In the rows, zero is written as 128.
Known rows, with every way that one mark hangs from another:
z686{z271{z408}}: [113,125,124,178,121,172,118,119,112,143,184,112,122,157,86,203,148,154,116,116,78,136,148,139,165,80,156,99,122]
z270{z375{z101}}: [105,142,155,173,148,126,134,106,111,137,180,113,96,114,146,180,128,123,125,109,96,127,172,156,107,67,164,114,115]
z375{z101 z270{z176} z271{z408 z686}}: [119,99,95,166,105,144,93,131,110,131,153,94,111,107,121,176,142,158,108,96,52,99,156,156,127,80,168,116,97]
z150{z270{z176 z375} z502}: [98,163,152,190,136,76,154,124,113,137,171,61,113,107,144,161,161,84,138,91,101,87,157,155,58,67,111,105,143]
z502{z150{z270{z176{z101} z375{z271}}}}: [98,136,157,193,129,92,128,120,114,139,160,85,121,98,149,143,138,82,148,108,94,65,171,139,72,60,97,111,133]
z408{z271{z375{z101{z334}} z686}}: [112,90,107,187,99,130,83,112,108,109,148,96,116,143,57,237,157,145,90,129,78,165,138,144,137,53,156,105,116]
z334{z101{z176{z270}} z271{z375 z408 z686}}: [97,112,114,195,95,102,73,133,129,132,110,86,106,144,131,198,170,145,107,104,133,174,110,135,171,55,177,103,102]
z686{z271{z375{z101{z334} z270} z408}}: [103,104,107,170,106,179,87,124,117,117,164,115,93,137,94,221,153,181,97,117,57,125,145,164,142,66,191,121,113]
z375{z101{z176 z334} z270 z271{z408 z686}}: [111,118,97,173,109,152,75,113,129,125,123,112,84,116,101,158,148,162,111,109,64,121,164,158,136,54,205,129,88]
z101{z176 z375{z271}}: [111,165,114,187,149,135,100,123,138,136,140,116,85,138,114,150,147,114,139,89,85,121,167,136,127,49,185,100,110]
z375{z101}: [112,137,134,170,136,143,122,120,124,136,173,104,112,120,125,194,144,135,137,119,93,123,166,150,115,82,164,118,107]
z304{z101{z375}}: [114,163,124,166,151,154,108,115,136,133,181,121,110,144,97,173,147,132,166,100,92,126,168,138,112,75,156,92,119]
z270{z176}: [104,146,130,172,147,114,125,120,129,149,163,96,119,132,128,187,159,123,138,106,85,113,169,145,124,89,138,97,132]
z334{z101{z176{z270} z375} z271{z686}}: [111,151,125,191,114,92,76,140,149,145,104,89,108,141,141,171,157,135,133,93,140,154,127,124,158,47,185,92,100]
z408{z271{z375{z101{z334} z270} z686}}: [114,85,106,183,100,138,74,119,111,108,148,105,113,136,62,230,158,158,82,136,64,149,136,149,122,50,166,106,112]
z502{z150{z270{z176 z375{z101 z271{z686}}}}}: [101,128,140,186,105,93,122,130,100,130,154,66,129,90,139,164,140,97,139,107,88,72,165,138,70,62,108,118,124]
z375{z270{z176{z101{z334}}} z271{z408 z686}}: [113,110,105,174,125,132,86,113,135,138,141,116,108,129,108,148,144,139,113,95,59,106,162,153,142,70,150,98,112]
z304{z101{z176{z270} z334 z375{z271{z686}}}}: [101,187,109,167,139,126,84,113,149,126,124,113,81,149,94,149,159,136,172,87,105,137,177,148,119,52,184,90,120]
z270{z176{z101{z375}}}: [105,148,136,173,164,107,117,122,148,151,162,111,106,144,137,166,143,120,151,93,90,103,178,151,133,84,142,90,132]
z375{z270{z176{z101}} z271{z408}}: [115,114,119,179,142,144,103,114,131,147,163,122,101,120,132,143,143,133,121,98,60,92,162,153,128,75,147,103,114]
z334{z271{z375}}: [114,111,120,205,110,134,110,122,126,130,151,100,118,124,115,215,159,118,108,110,95,135,127,119,131,60,143,104,109]
z408{z271{z375{z101 z270}}}: [116,89,121,186,117,150,90,121,108,117,171,112,106,127,87,225,158,151,89,138,64,134,136,148,108,55,163,111,114]
z408{z271{z686}}: [124,107,124,190,116,131,104,114,105,134,170,103,141,155,54,212,153,130,101,136,85,160,140,124,146,63,130,84,122]
z271{z408}: [119,130,128,178,138,158,129,100,119,151,187,115,120,148,97,176,150,125,130,111,84,144,163,139,148,85,139,105,115]
z334{z101{z176 z375} z271{z408 z686}}: [120,122,112,199,107,119,76,121,140,148,117,93,110,147,120,171,150,143,121,91,122,165,125,120,192,51,185,107,90]
z686{z271{z375{z101 z270} z408}}: [103,98,109,170,107,181,94,136,106,117,178,114,101,138,99,227,151,180,93,120,57,120,137,160,138,73,185,116,112]
z271{z375 z408}: [105,109,111,180,127,156,111,110,112,125,180,112,108,147,95,205,158,128,109,106,74,150,148,150,136,77,146,108,118]
z150{z270{z375{z101{z176}}}}: [97,149,159,187,139,96,118,120,103,136,165,101,99,100,148,169,145,105,139,115,99,115,171,152,97,54,160,126,131]
z375{z101{z334} z270 z271}: [120,130,116,171,124,157,88,108,140,127,138,117,88,91,126,158,141,142,123,107,62,100,168,159,99,54,189,131,92]

Rows:
[105,133,138,189,124,117,117,96,119,139,140,105,83,125,129,176,135,138,117,104,105,146,168,148,148,51,182,122,106] -> z270{z375{z101{z176 z334{z271{z408 z686}}}}}
[91,165,125,182,130,123,94,111,147,128,125,108,81,141,110,183,177,143,161,112,121,142,157,142,118,56,174,102,124] -> z304{z101{z176{z270} z334{z271{z375}}}}
[90,116,124,171,145,126,93,134,134,122,161,120,99,128,131,198,160,136,110,118,66,102,150,162,98,74,156,101,127] -> z271{z375{z270{z176{z101}}}}
[97,161,143,189,138,80,136,122,146,139,152,68,115,120,127,154,170,89,156,98,106,84,163,158,76,73,109,108,140] -> z150{z270{z176{z101{z334}}} z502}
[104,92,96,169,107,155,85,131,107,114,171,116,122,150,77,211,159,149,86,117,57,143,135,150,130,74,155,99,110] -> z271{z375{z270} z408 z686}
[110,85,107,185,108,124,81,130,103,116,159,101,125,144,66,232,164,148,79,133,60,140,129,140,124,59,144,88,127] -> z408{z271{z375{z270{z176}} z686}}
[100,151,140,184,143,120,114,92,123,130,138,112,67,105,144,154,130,121,125,98,96,130,178,160,117,44,190,124,109] -> z270{z375{z101{z176 z334} z271}}
[115,105,119,201,103,136,110,126,124,126,150,94,111,113,126,221,154,130,110,110,96,130,129,128,127,62,156,116,101] -> z334{z271{z375{z101}}}
[94,117,115,171,119,152,91,145,116,118,164,111,107,137,108,228,160,164,97,121,58,106,136,154,121,71,173,98,131] -> z686{z271{z375{z270{z176}}}}
[92,98,95,173,103,137,93,132,103,110,155,97,104,150,87,223,158,155,99,115,82,156,143,157,149,76,176,115,106] -> z271{z375{z101{z176}} z408 z686}
[107,184,112,170,146,142,93,100,148,135,135,118,71,149,100,139,159,137,178,81,102,137,182,151,127,54,184,99,119] -> z304{z101{z176{z270} z334 z375{z271{z408}}}}
[115,133,139,187,142,139,132,90,104,141,179,118,98,121,127,153,125,104,115,90,84,138,165,144,129,59,146,103,116] -> z270{z375{z271{z408}}}
[113,149,130,163,151,124,79,124,152,144,145,111,104,124,151,159,147,139,136,96,91,121,153,154,122,67,183,105,108] -> z334{z101{z375{z270{z176}}}}
[100,144,144,184,143,122,123,108,109,131,156,111,77,106,152,162,127,120,120,102,96,123,169,154,111,52,182,117,110] -> z270{z375{z101{z176} z271}}
[108,140,137,191,125,104,116,130,128,140,154,82,127,107,133,144,145,87,160,101,87,61,171,133,77,64,101,110,127] -> z502{z150{z270{z176{z101{z375{z271}}}}}}
[122,107,100,176,103,151,108,116,105,128,161,94,119,121,99,183,134,134,117,96,79,138,154,144,148,76,158,114,94] -> z375{z101 z271{z408 z686}}
[105,176,111,176,149,144,88,99,152,127,132,121,75,140,94,148,153,134,169,92,94,131,178,144,124,51,189,105,115] -> z304{z101{z176 z334 z375{z271}}}
[111,109,101,173,111,155,85,132,112,125,146,111,96,117,110,167,145,160,105,114,65,112,151,152,129,64,195,121,87] -> z375{z101{z176} z270 z271{z408 z686}}
[118,144,121,170,143,127,75,122,148,140,136,109,100,113,152,148,141,131,131,84,85,117,148,151,123,59,184,106,104] -> z334{z101{z375{z270{z176} z271}}}
[107,163,115,172,151,156,87,124,138,127,156,129,85,133,107,150,152,144,155,104,81,107,164,141,103,57,189,99,111] -> z304{z101{z176 z375{z270 z271}}}
[103,137,133,184,126,106,102,112,151,141,134,113,102,155,118,172,156,121,138,99,120,145,157,149,145,64,137,87,123] -> z176{z101{z334{z271{z375 z408 z686}}} z270}
[108,162,99,174,134,147,83,99,143,126,133,117,84,152,76,151,152,141,160,88,91,144,175,142,145,54,185,102,111] -> z304{z101{z176 z334 z375{z271{z408 z686}}}}
[109,175,151,167,169,113,117,130,153,151,169,127,101,157,140,147,143,109,165,93,114,116,177,155,112,74,143,75,129] -> z176{z101{z375} z270}
[120,176,119,193,132,121,100,104,162,156,112,105,72,153,116,147,165,131,155,78,110,142,174,135,153,41,185,105,111] -> z101{z176{z270} z334{z271{z408}} z375}
[97,143,111,193,106,108,91,114,142,134,104,96,87,153,100,187,178,137,123,104,113,160,149,139,154,48,174,103,117] -> z101{z176{z270} z334{z271{z375 z408 z686}}}
[114,86,110,187,107,138,81,127,103,112,165,111,128,146,56,230,162,144,77,140,63,148,125,136,121,54,146,89,120] -> z408{z271{z375{z270} z686}}
[101,181,121,170,155,142,93,101,156,132,141,123,79,151,93,158,158,142,173,103,99,135,182,147,125,58,188,105,120] -> z304{z101{z176 z334 z375}}
[102,98,92,169,97,143,89,112,114,110,150,97,108,144,78,221,154,150,102,103,75,163,151,161,150,74,166,118,105] -> z271{z375{z101{z334}} z408 z686}
[92,108,101,166,116,120,81,148,117,109,151,103,122,134,101,221,165,144,92,118,60,119,138,153,104,75,155,92,123] -> z271{z375{z270{z176}} z686}
[114,145,142,173,167,140,103,124,154,144,174,143,104,144,126,149,134,123,141,109,83,101,171,149,116,68,157,92,115] -> z176{z101{z375{z270}}}
[107,134,151,191,114,115,127,119,103,131,166,83,122,87,139,154,136,89,143,114,92,76,165,135,61,55,114,125,116] -> z502{z150{z270{z375{z101 z271}}}}
[119,108,92,165,103,141,83,112,127,130,130,96,97,105,113,168,145,160,113,90,51,107,168,163,134,69,177,124,96] -> z375{z101{z334} z270{z176} z271{z408 z686}}
[101,109,111,180,112,170,104,126,106,123,179,111,111,156,84,227,154,156,100,114,70,141,137,148,156,74,163,102,125] -> z686{z271{z375 z408}}
[120,130,109,168,130,129,71,121,140,139,137,104,109,124,133,152,140,139,123,80,82,130,145,150,143,63,179,103,100] -> z334{z101{z375{z270{z176} z271{z408 z686}}}}
[105,168,115,176,150,147,98,118,136,129,155,120,89,141,103,156,151,132,163,97,95,123,167,138,118,60,179,97,116] -> z304{z101{z176 z375{z271}}}
[106,169,150,173,148,112,132,114,115,143,167,111,98,124,149,155,141,100,136,92,107,129,168,151,94,61,142,84,129] -> z176{z270{z375{z271}}}
[97,129,110,197,110,119,75,117,148,124,100,109,91,136,95,193,172,143,107,122,92,140,143,133,139,40,188,113,108] -> z101{z176 z334{z271{z375{z270} z686}}}
[117,112,103,197,97,135,94,96,137,130,129,99,114,140,80,202,159,129,109,100,89,161,143,129,163,56,149,110,107] -> z101{z334{z271{z375 z408 z686}}}
